Known rows, with every way that one mark hangs from another
J461{J804{J797} J950{J170}}: [-28.2 -12.8   5.9 -16.4  12.1  -3.7  15.1  -6.6  14.3   2.8 -19.4  -2.9
   7.6   1.1  14.5  12.6   0.4  11.8  16.3   3.9   5.0 -14.4 -15.0]
J804{J170}: [-21.9  -6.7   2.1  25.4   4.1   1.3  -0.1  -3.2   0.2   2.4   4.9  -1.0
   0.6  -3.8 -14.7   9.5   9.7   0.4 -11.8  11.8  -8.3  11.8  -5.4]
J90{J804 J950{J170{J281} J797}}: [ 10.4  -9.2   7.2  -7.3 -14.0 -10.2   9.3   7.4   4.2   8.7 -37.0  -6.9
   1.3  13.1 -16.9   7.8   4.8   0.7  12.8  -0.1   8.6   7.1   2.2]
J804{J90 J170{J281{J461}} J797}: [ -1.8   7.6  -6.4  16.5  -7.7  49.3   3.0   8.2 -20.5  20.5  15.7   3.3
  -7.1   9.5  10.0 -15.7 -10.1  -2.9   1.6   2.6 -23.2  -0.5  11.8]
J90{J804{J170{J281} J797} J950}: [-10.9  -3.6   6.2   8.2 -12.6   9.0   7.6  -3.4  22.4  20.4 -33.7  -1.7
  15.1   0.7 -10.6 -20.5  10.2 -11.3   7.9  -1.7 -20.4 -26.6  11.5]
J804{J90}: [ 33.9  -0.6   1.1  -0.9   8.4  21.5  12.2  -3.4  -6.7   9.5   7.4 -17.2
 -13.4  -7.0  -8.2   6.6   2.5  -1.1  -4.2  10.0  -0.8  12.1   2.3]
J804{J170{J281{J461}} J797}: [-26.1   5.6  -2.4  23.0  -3.7  22.8  -3.0   4.5 -14.8  11.3  18.7   7.9
  -3.9   6.3   9.1 -15.7  -3.6  -3.6  -3.4   1.6 -26.6  -3.7   2.2]
J461{J804{J170} J950}: [-43.5 -14.6   3.9   1.7   3.2 -17.3   4.7  -5.6  17.5  -3.6   8.7   3.1
  18.8  -4.2   7.7   9.3   8.8  12.5   0.3   4.3  -4.7 -20.8 -17.2]
J950{J170{J281} J797}: [ -6.7 -11.3   4.9  14.2  -5.1  -4.3   8.1  13.5 -27.7  13.5  13.0  -7.1
 -24.0  15.3  -6.9  15.0  -1.4   5.2   3.3  10.1  10.8  28.1  -8.9]
J804{J170{J281} J797}: [-27.2  -6.5   3.7  33.9  -4.6  15.0   6.0   1.2 -10.2  24.6  18.9  -2.6
 -11.2   3.3  -0.7 -14.8   2.6  -7.2  -0.4   8.6 -18.5  -3.5   1.4]
J950{J170{J281{J90 J461}} J797}: [  6.2   5.7  -7.1  10.1  -2.3  -4.6 -19.5  14.1 -36.8  -5.0  17.1   7.9
 -19.5  19.3   9.1  12.0 -13.7   3.5  -7.7  -3.0  14.6  35.2  -0.4]
J461{J804{J170{J281} J797}}: [-40.6  -6.6   3.2   8.0  -2.5   5.7  12.9   0.0  -6.4  28.6  32.7   7.6
  -3.6  -1.6   4.5 -18.2   6.3  -4.6  10.0   3.6 -15.2 -14.8  -0.3]
J804{J90{J950} J170{J281} J797}: [  2.1  -5.0   2.7  21.7 -15.9  34.7  17.8  13.1   1.3  21.7 -18.0  -3.3
  -2.3   4.3  -1.3 -17.4  -4.8  -8.7   5.9   5.6 -19.3 -25.0  11.6]
J170{J281}: [  2.7  -6.9   8.5   8.3  -3.0  -8.9   6.9   0.2 -13.8   8.3  37.8 -13.9
 -20.6  -5.3  -1.9  -4.8   9.6  -3.8  -7.0   8.9  -8.8   4.6  -8.9]
J950{J170{J281{J461{J804}}}}: [-24.8  -0.8   1.6 -28.8  -5.0  -8.5   5.5   6.8 -14.4  -3.8  35.9   8.6
  -2.2   3.6   7.3  10.9   3.7   9.7   3.3   1.1  -7.5  15.8 -11.2]
J170{J281{J90}}: [ 15.5  -1.2   2.7  12.1  -0.9 -18.0 -11.5  -1.6 -16.5   4.2  40.4  -8.8
 -23.8  -5.4   5.3  -5.5   4.6  -9.1 -15.9   2.2   2.2  10.7  -2.6]
J461{J804{J90 J170} J950{J797}}: [-13.5 -10.6  -3.8   7.0   3.4  12.6  12.4   5.3  -2.2  13.7   0.3   3.1
   8.9   9.5   8.6   7.8  -7.2  15.2  13.8   1.9  11.0 -14.2  -3.8]
J950{J170 J797}: [ -0.7  -8.0   1.7  13.4   8.7   1.0   7.1   6.2 -17.6   2.9 -13.8  -4.0
 -13.9  11.8 -14.5  25.6  -2.8   7.5   2.7  10.4  16.3  34.8  -7.1]
J90{J804 J950}: [ 27.2  -0.5   6.7 -17.9   1.7 -11.4   6.3 -13.8  28.1  -5.8 -40.2 -10.7
  15.2 -12.9 -20.1   0.3  14.9  -5.9   1.2  -1.8  -4.4 -11.6   2.3]
J90{J804}: [ 21.1   0.3   3.8 -13.8   9.3  -5.4   1.7 -20.9  13.1   6.5  -6.6 -14.8
   2.4 -11.3 -17.7   2.7  16.6  -3.9  -1.7   2.5  -1.0  10.0   2.7]
J950{J170{J281{J90 J461}}}: [  1.3   4.5  -3.2  -1.5  -5.5  -9.1 -19.2   5.7 -22.7 -12.6  23.8   3.5
 -13.1   7.3   9.0  13.2  -3.1   2.2 -17.1   0.2   1.6  33.1  -4.5]
J281{J90{J950} J170 J461 J797}: [ 17.6  28.7 -11.8  -6.3  -0.6  -4.2 -27.5   4.2   5.1 -47.6  14.7   6.6
   3.7 -15.1   9.5 -15.0 -12.3  -6.1 -13.9 -13.1  -3.2 -17.7   2.1]
J281{J90{J804{J170 J797}}}: [  4.0   6.4  -6.9  13.2  11.0   8.2 -18.7 -21.9  13.4  17.5 -22.7   1.1
  10.0  -2.9  -9.4  -8.1   6.1 -13.1  -3.9  -3.7   1.1   7.5  18.8]
J461{J804}: [ -4.3  -2.9   4.1 -18.6  13.7 -13.9  11.6  -8.9   1.4   2.0  25.3  -1.5
  -2.1 -13.2  -4.0   3.2  12.0   0.2   2.7   4.4   0.8   1.1 -10.3]
J804{J90{J950{J797}} J170}: [ 14.1  -4.1  -2.0  28.5  -4.4  25.6  11.6  15.2  -4.7   9.4 -36.2   1.8
   4.6   9.4 -15.4   6.0  -8.3   0.4   2.8   5.3   2.6  -3.2   8.8]
J281{J90 J170}: [  9.5   7.3  -5.5  18.3   5.3  -5.7 -18.4  -2.6  -9.3  -3.1  28.5 -13.5
 -11.8 -10.2  -0.6  -0.2   3.6  -7.9 -12.9   5.0   3.0  -3.6  -4.2]

Rows
[ 26.7   3.3   6.0 -13.3   7.6   7.7  10.4 -14.5  28.1   6.9 -52.5 -10.0
  13.0 -10.8 -13.0 -12.7   8.5 -11.4  11.1  -3.5  -7.9 -23.6  10.1]
J90{J804{J797} J950}
[-19.6  -1.7   3.5 -26.0  -1.6 -19.2   2.2   0.7  -0.6 -10.8  41.8   1.4
   3.3  -2.5  29.4  -5.8   1.9  13.8   3.1  -5.3 -12.7 -26.7 -20.7]
J170{J281{J461{J804 J950}}}
[ 17.3  -3.7  -1.0  14.5   2.3 -14.8  -7.8  12.2  -6.0 -13.6 -44.3   4.1
  -4.3   9.8  -8.9  21.2  -9.0  -1.3  -3.7   0.5  24.8  17.0  -1.0]
J281{J90{J950{J170 J797}}}
[ 29.0  -6.1   1.2   2.7  -2.1  20.5  19.0  16.4  -8.4   0.6 -51.4  -6.6
  -3.9  12.7 -15.2  22.8 -11.1   5.0   9.0   7.5  16.3  14.3   3.7]
J804{J90{J950{J170 J797}}}
[ -2.0  19.0  -5.6 -37.3  15.0  -6.0  -1.7 -10.8   0.9 -29.4  44.4  14.0
   1.2 -18.5   8.0  -7.2  -3.3   3.7  -0.9 -10.1  -1.9  10.0  -3.7]
J281{J461{J804} J797}
[ 27.3  10.7  -4.3  10.4  -5.6 -11.4 -15.8  16.2 -23.6 -13.3   0.8   9.7
 -11.2   8.4  12.4  -9.8 -13.4  -5.2  -7.6 -10.9   3.9  -5.9   2.2]
J170{J281{J90{J950{J797}} J461}}
[ 14.3   2.5  -5.7  18.1  -0.3 -10.9 -17.1  -3.2  13.8   0.7 -47.9   7.6
  18.2   4.9 -18.4   2.3   1.8  -8.1  -3.7  -7.8  13.5   0.3  15.9]
J281{J90{J804{J170} J950{J797}}}
[  7.6   0.4   7.4 -29.7 -15.8 -15.2   5.3  -4.4  25.8 -18.7 -13.9  -5.8
   3.7  -7.6 -14.2  -0.2   6.4  -1.2   3.3  -5.3   1.3  10.8   3.2]
J90{J804 J950{J170{J281{J797}}}}
[ 33.6   5.1   3.3  -6.7  -4.2  -6.5  -5.9  -9.8  14.7  13.3 -23.6  -6.7
  -0.3  -6.5   1.6 -23.8   4.9 -18.8   2.9  -9.8  -2.4 -24.2  14.6]
J170{J281{J90{J804{J797} J950}}}
[-20.5  14.7 -12.5   0.3  14.7   8.4 -16.5  -6.4  -5.8   1.4   9.0  23.8
  12.6  -1.5  12.6  -9.0  -5.5  -5.5  -3.2  -8.9  -4.6  -1.3   8.8]
J281{J90 J461{J804{J170 J797}}}
[-11.0  -4.0  -2.6  -4.2   3.2  18.1  14.3  -2.3  -0.9  16.2  18.9   2.4
   6.9  -4.7  -8.3   5.9   5.7   2.5   3.3   7.4  -2.2   4.8   3.5]
J461{J804{J90 J170}}
[-25.3   0.8   2.5  18.2 -10.0  -3.9  -2.0   0.0  -2.8  -7.0  51.0   2.2
 -13.3  -7.0  -3.3 -12.4   2.2  -1.8 -11.4   3.4 -10.3  14.8  -1.0]
J804{J170{J281{J797}}}
[-19.8 -11.7  -0.4  -6.2   1.5   7.9  12.2  -2.7  12.7   5.7   4.4  -1.2
  14.6  -2.6   8.1   8.3   2.1  12.9   5.6   5.2  -1.8 -16.0  -6.0]
J461{J804{J90 J170} J950}
[ 15.3  18.0  -6.3 -17.4   1.7 -11.1 -21.4   1.6   8.3 -52.7 -20.0  14.8
   5.9  -5.2   2.2  10.2 -14.2   0.5 -16.5 -10.8   9.8  24.7   2.6]
J281{J90{J950{J170}} J461 J797}
[ -8.7   0.5  -1.3   9.5   8.3  19.4   0.4 -17.7  16.6  22.4 -29.0  -2.9
  12.3  -2.7 -16.7  -7.8  11.2  -8.3   4.4   2.0 -10.6  -1.3  12.5]
J90{J804{J170 J797}}
[ -3.9  -1.0  -1.0  -5.4   1.6  29.8  23.0   4.6  13.1  16.1 -29.3   8.9
  16.6  -4.9  -3.3 -10.8  -2.7  -5.2  15.8   0.8  -9.6 -28.0  11.2]
J461{J804{J90{J950} J170 J797}}
[  0.2  -1.9   0.8   9.8  -1.6  -5.0  -4.9  10.6 -21.0  -6.2  20.0  -3.2
 -10.1  12.3  24.9  -3.0 -10.5  12.8   1.0  -3.5  -3.4 -14.1 -15.7]
J170{J281{J461{J950{J797}}}}
[ -8.7  -9.1   3.3  -7.2  14.7 -18.5   9.3  -1.4  -1.6  -0.3   9.8  -2.0
   0.8   1.3  12.1   6.2  -1.7  12.8  12.4  -1.2  14.1 -19.5 -17.5]
J461{J804 J950{J797}}
[  0.9  -3.4   0.1  14.9  -3.3  -1.0   0.6  -1.2  16.8   4.7 -50.1   4.1
  21.0   5.6 -24.3   2.9   6.1  -2.5   5.4  -1.6   2.3  -5.3   8.8]
J90{J804{J170} J950{J797}}
[ -3.0  -9.0   2.1 -25.4   9.1  22.0  22.0  -3.4   8.0  10.9 -22.9  -8.8
   4.6   3.1  15.7  11.7  -7.2  12.0  20.7   5.0   7.1 -12.9  -6.0]
J461{J804{J90 J797} J950{J170}}
[-29.5 -16.3   7.3 -23.9   6.3 -22.1  11.4  -4.5  14.3  -9.4  -5.3  -5.3
   9.2  -0.9   7.2  25.4   6.6  17.5   6.8   6.3   8.1  -3.2 -22.7]
J461{J804 J950{J170}}
[ 43.2  -0.7   0.7   6.9   2.5  20.1  17.0  12.0  -8.1   4.7 -32.4  -8.0
  -7.6   2.5 -10.1   3.1  -8.5  -1.7   7.3   2.8   9.6  -7.3   5.3]
J804{J90{J950{J797}}}
[ -1.8 -12.4   8.3  11.9 -13.4  -9.4  13.0  21.6 -13.8   0.6 -19.4  -3.0
 -12.0  14.5  -8.5  11.9  -3.6   3.2   6.1   6.1   7.6   5.6  -7.3]
J90{J950{J170{J281} J797}}
[  2.0   2.3  -5.1  10.3   5.3  -9.8 -21.7 -20.4  14.2   6.2  -8.1  -0.6
  12.1  -5.8 -16.8   4.9  14.3  -8.1 -14.0  -1.6   4.7  18.7  11.2]
J281{J90{J804{J170}}}
[ 27.8  14.2  -4.8 -19.0  -2.2 -11.3 -23.6 -12.4  -4.9  -1.5  25.2  -2.2
  -3.0  -3.9   6.1 -10.8   6.2  -7.5 -11.8 -10.7  -4.3  10.9   8.6]
J170{J281{J90{J804} J461}}
[-41.2  -9.9   2.5   6.1   9.4   0.8   8.6  -7.2  17.5   8.5  -4.4   6.5
  16.2  -1.7  14.3  -4.6   1.2   6.6  10.1   2.7  -7.7 -30.5 -10.6]
J461{J804{J170 J797} J950}
[ 18.1   0.0   5.0 -15.2 -17.8  10.8  16.4  12.8   4.9 -15.9  -0.1  -6.8
 -12.7  -2.5  -4.3   1.5  -8.7   1.5   0.9   2.3   2.6  12.7   3.4]
J804{J90{J950{J170{J281{J797}}}}}
[  1.1 -12.6  -0.4 -17.6   6.3   8.3  18.6   6.4  -5.4   6.9 -15.9  -5.2
   0.7  12.6   9.0  25.0  -9.8  19.6  19.6   4.1  24.5   3.2  -8.9]
J461{J804{J90} J950{J170 J797}}
[-11.0  -1.8   5.7  -5.7  -6.8  -8.4   4.5   0.5  -5.5 -13.0  37.9  -6.2
 -21.5  -3.8  -3.2   5.4  -0.6   3.4  -5.7   5.2   2.7  32.8  -6.0]
J950{J170{J281{J797}}}
[ -1.8   3.2  -2.2  10.5 -12.5  22.2   4.8   3.7  -5.7   4.1  46.1  -2.6
 -16.4  -4.8  -2.4 -12.4  -4.6  -1.8  -7.1   4.3  -6.4  16.9   8.6]
J804{J90 J170{J281{J797}}}
[-13.6   6.6  -6.8  21.2  -8.2  -4.3 -26.2   3.5 -17.9  -5.5  35.8  11.1
  -3.6   5.1   8.5  -4.5  -1.7  -2.9 -22.7  -1.3 -10.9  15.2   2.4]
J804{J170{J281{J90 J461}}}
[ 11.4  11.6  -4.9  -3.1  -1.7 -16.5 -21.0 -15.2  35.1 -24.9 -24.5   8.9
  20.3 -14.8 -14.4  -8.7   3.4  -9.9 -12.7 -12.7   6.7   5.4  16.6]
J281{J90{J804{J170} J950} J797}
[ -7.1   3.1  -2.3 -23.8  -0.2 -28.7 -16.4  -2.5  -5.4 -15.3  45.7   5.7
   1.8  -2.5  36.3  -7.6  -2.4   7.9  -6.0 -11.2  -0.9 -18.7 -12.7]
J170{J281{J90 J461{J804 J950}}}
[ 44.1  17.2  -8.4 -12.3   6.8  -7.6 -21.6  -4.4   3.8 -14.8 -41.4   9.1
  14.2   2.2  -3.3  -1.9  -5.9  -5.8  -2.3 -17.8  12.5   0.8  14.6]
J281{J90{J804 J950{J797}} J461}
[-33.7 -15.5   9.0 -17.4  -2.8  -8.9  17.9   0.8   4.7  12.4   5.8  -5.5
  -2.1   6.0  22.3   0.8   1.0  10.9  17.4   3.2  -1.1 -19.5 -16.8]
J461{J804{J797} J950{J170{J281}}}
[  0.1   7.0  -3.9 -30.7   3.3 -20.2 -10.3   4.2   4.9 -30.8 -20.0  18.3
  18.2  -2.2   5.3  17.8  -3.9   2.9  -5.0  -7.6   8.0   6.6  -4.3]
J281{J90{J950{J170}} J461{J804}}
[-15.6  -3.5   2.6  12.0  -5.7  12.8   2.3 -11.7   7.9  31.8   1.8  -4.8
   2.3   2.1  -9.0 -18.3  12.1  -8.8   6.3   2.8 -16.6  -4.7  11.4]
J90{J804{J170{J281} J797}}
[ 21.7  19.2 -10.9  16.2   2.0   0.6 -23.3  16.6 -16.8 -20.8  -8.7   5.2
   1.3   4.4   6.9  -4.1 -15.1  -4.0  -4.7  -9.4   5.6 -20.6   1.3]
J281{J90{J950{J797}} J170 J461}
[ 15.6   9.3  -0.7   2.1   0.1 -19.2 -15.3  -6.6 -10.5 -15.2  58.2  -4.2
 -26.7 -13.6   8.4 -15.7  -3.2  -9.4 -16.6  -5.7   8.3  17.2   0.8]
J170{J281{J90 J797}}
